What can hang from each mark:
voke: puvab
lanavob: fubil
fubil: faso lanavob nupaz tinev
kirif: midozo nupaz puvab
midozo: kirif
faso: fubil vetar
vetar: faso
nupaz: fubil kirif
tinev: fubil

Known rows, with every way that one mark hangs from another:
midozo(kirif(puvab)): [-24  10 -31   2  -6 -20   3  -2   4   9  10 -10 -12  -4  -2   2 -21 -11
 -37   1 -14 -25 -26]
voke(puvab): [-23   0 -38   1  -5 -16   9   3   3   5  13 -12  -8 -10   0  -7 -19  -8
 -37   7  -3 -26 -25]
kirif(midozo nupaz(fubil(faso lanavob tinev)) puvab): [  3  13 -16   3  17 -13  23  -5  16  22  17 -12   7   6  20  25  -8 -16
 -23  14   6 -13  -5]
lanavob(fubil(nupaz(kirif) tinev)): [  1  10 -15   3   6 -11  -2  17  14  10  14  -8  -4  -7  15  14  -8  -1
 -25  16  17 -12 -19]
nupaz(fubil kirif(midozo)): [-13   3 -16   0  -5  -9   3   4   4   3  11 -15  -9  -3  -1   9 -17 -13
 -27  10  -4 -17 -24]
faso(fubil vetar): [-17   3 -28 -14  -2 -10  12  12   4  -8  22  -5  -1  -3   2 -10 -23  -8
 -37  10   1 -28 -29]
tinev(fubil(faso(vetar) lanavob nupaz(kirif(midozo)))): [  1   7 -15  -6  10  -6  12   3  14   8  19  -2  10   0  17  17  -5 -13
 -11   6  12 -13  -9]
vetar(faso): [ -9   1 -31  -2  -2 -14   2   7  -6   1  12 -15 -11  -5   1  -7 -24 -15
 -34   4   3 -25 -31]
tinev(fubil): [-20   8 -31  -1  -1 -11   6  11   1   4  13  -9  -9  -1   0  -6 -16 -10
 -32  13   9 -27 -25]
midozo(kirif): [-22   2 -35  -1  -6 -17   2   9  -3   6  11  -9 -11  -9  -6   1 -21 -11
 -36   5 -11 -27 -23]
vetar(faso(fubil(lanavob nupaz(kirif(midozo puvab)) tinev))): [  5  15  -5   7  14 -17   6  -2  22  22  20  -5  -1   6  21  24 -13  -7
 -24   6  12 -11 -21]
vetar(faso(fubil(lanavob nupaz tinev))): [  7  10 -24   2  17 -13   8  21  12  18  24  -1   1   0  19  12 -16  -6
 -32  18  21 -21 -17]
fubil(faso(vetar) nupaz tinev): [  7   4 -27  -6  13 -10  15   9   7   1  21  -3   2 -10  14   5 -14 -10
 -23   3  16 -19 -18]
midozo(kirif(nupaz(fubil(lanavob)))): [-16  10 -33  -4   4 -13   5  19   4  17  13  -8   6   1  10  11  -9 -16
 -33  23  -6 -24  -2]
lanavob(fubil(faso nupaz(kirif(midozo)) tinev)): [ 10   5  -9   4  10  -9   6   3  18  13  14  -7  -4  -6  15  25 -10  -4
 -17   9  10  -4 -19]
midozo(kirif(nupaz(fubil(faso)))): [ -7   7 -32  -5   1  -9   8  15   4  13   9  -7   0   0   7   9 -14 -18
 -28  18  -9 -17 -11]
nupaz(fubil(faso(vetar) lanavob) kirif(puvab)): [  7  11 -14  -9   1  -6  12   5  18   4  18  -8  12   0   9  13 -15 -15
 -19   8   7 -11  -9]
lanavob(fubil(faso)): [ -1   4 -26  -4   0  -8   9  10   6   5  13  -8  -5  -6   3   2 -19  -7
 -30  14   3 -14 -24]
kirif(midozo nupaz(fubil(faso tinev))): [  2   4 -21  -1  12  -9  19   3   7  11  14 -14  -1   0  12  16 -13 -16
 -24  15   4 -15 -14]
vetar(faso(fubil(lanavob nupaz(kirif) tinev))): [ 11  10 -14   2  13 -13  -1  22  15  18  22  -3   1   0  17  19 -14  -6
 -25  14  23 -16 -15]
fubil(lanavob nupaz): [-14   9 -30   2   9 -15   6  12  -2  16  17  -2  -2  -9  11   1  -8 -10
 -32   9  11 -25 -10]

Rows:
[ 16   6 -14  -7   8  -5   7  14  19   1  19  -4   7  -8  19  16 -10  -5
 -17  11  18  -7 -17] : lanavob(fubil(faso(vetar) nupaz(kirif) tinev))
[-14  12 -27   0  10 -12   8  18   6  18  22   4  -1  -3  12   2 -11  -6
 -35  17  11 -24 -14] : faso(fubil(lanavob nupaz))
[-17   8 -13   1   2 -13   2   3   7  11  14  -2 -10  -1   8   6 -13  -7
 -29   6  -1 -17 -28] : faso(fubil(nupaz(kirif(midozo))))
[ -2   9 -25  -7  17 -11  15  20  14   7  30   3   8  -4  19   8 -12  -5
 -32  16  19 -25 -11] : faso(fubil(lanavob nupaz tinev) vetar)
[-17  14 -12   7   6 -18   3 -11   8  20  12  -7  -3  -3  14  15  -5 -11
 -25  -2   1 -17 -15] : fubil(lanavob nupaz(kirif(midozo puvab)))
[ -5  16 -27  -1   6 -12  11   6  13  23  12  -6   8   5  14  17  -9 -17
 -26  17  -7 -15  -2] : midozo(kirif(nupaz(fubil(faso lanavob)) puvab))
[ 19   2 -15 -10   8  -4  12  20  17   1  23  -9  14  -5   7  22 -16 -12
 -17  13  19 -13  -3] : nupaz(fubil(faso(vetar) lanavob tinev) kirif)
[-22   7 -12   3  -6 -18   3 -16   4   7   8 -16 -12  -3  -1   6 -17 -12
 -28  -6  -9 -19 -30] : nupaz(kirif(midozo puvab))
[ -7  13  -8  10  12 -19   7  -8  14  21  16  -8  -2  -4  16  25  -6  -8
 -23  -1  10 -17 -12] : fubil(lanavob nupaz(kirif(midozo puvab)) tinev)
[ -4  14  -6  -2  13 -14  13  -3  25  11  26  -2   8   3  21  21  -9  -5
 -24   5  10 -16 -17] : faso(fubil(lanavob nupaz(kirif(midozo puvab)) tinev) vetar)
[  8  14  -4   8  10 -11   9  -8  24  17  13  -8  -5  -1  19  26  -9  -4
 -17   6   7  -2 -23] : lanavob(fubil(faso nupaz(kirif(midozo puvab)) tinev))
[  7  16 -20   0  15 -11  18   6  15  21  18 -10  10   4  19  19  -7 -15
 -24  18  14 -15  -2] : kirif(nupaz(fubil(faso lanavob tinev)) puvab)
[  1  14  -6   7   9 -16   4  -5  20  15  17  -8  -9   6  19  17 -17  -7
 -25   3   7 -12 -35] : vetar(faso(fubil(nupaz(kirif(midozo puvab)) tinev)))
[ 10   4 -27  -5  17 -10  17  12   9   8  25  -1  10 -10  17  13 -10 -10
 -22   6  21 -20  -5] : fubil(faso(vetar) lanavob nupaz tinev)
[ -2  10 -11  -3   8 -13  12 -14  13  11  17  -4   8  -3  18  16  -7 -14
 -16  -6   2 -12 -13] : fubil(faso(vetar) lanavob nupaz(kirif(midozo puvab)))
[  0  17 -10  -4  12 -13   9   9  24  11  26   0  10   1  21  16  -8  -3
 -25   8  18 -18 -13] : faso(fubil(lanavob nupaz(kirif(puvab)) tinev) vetar)
[  0  11 -14   2  11 -13   2  22  15  19  23   1   2  -3  13  18  -9  -2
 -27  14  21 -19  -9] : faso(fubil(lanavob nupaz(kirif) tinev))
[  2   9 -15  -8  11 -11   6  21  17   7  27   1  10  -4  17  15  -9  -3
 -25  13  20 -20 -10] : faso(fubil(lanavob nupaz(kirif) tinev) vetar)
[ 11   1 -12  -4  14 -11  13   1  13   9  22  -5   9  -8  16  25  -8 -11
 -14  -1  14 -13  -6] : fubil(faso(vetar) lanavob nupaz(kirif(midozo)) tinev)
[-14  15 -31   3  12 -11   6  17   5  17  17  -1   0  -1  15   2  -5  -9
 -28  17  18 -25 -10] : tinev(fubil(lanavob nupaz))
[ -4  10 -15   2   6 -12   0  18  12  12  19  -1  -6  -4  10  11 -13  -3
 -28  12  16 -18 -22] : faso(fubil(nupaz(kirif) tinev))
[  7   8 -29  -2  12 -11  12  21  12  21  17  -6  10  -1  12  26 -10 -15
 -25  21   4 -17   4] : midozo(kirif(nupaz(fubil(faso lanavob tinev))))
[  8   9  -7   0  14 -14  15 -11  19  12  21  -6   9  -4  20  26  -7 -11
 -14  -5  11 -11 -10] : fubil(faso(vetar) lanavob nupaz(kirif(midozo puvab)) tinev)
[  5  12  -7   9  14 -17  11 -10  17  24  17  -5   1  -4  16  29  -7  -9
 -16  -3  11 -10 -10] : fubil(faso lanavob nupaz(kirif(midozo puvab)) tinev)
[  8   6 -26   4  17 -13  13  13   6  19  20  -1   3 -10  13  16 -10  -9
 -23   8  21 -18  -5] : fubil(faso lanavob nupaz tinev)
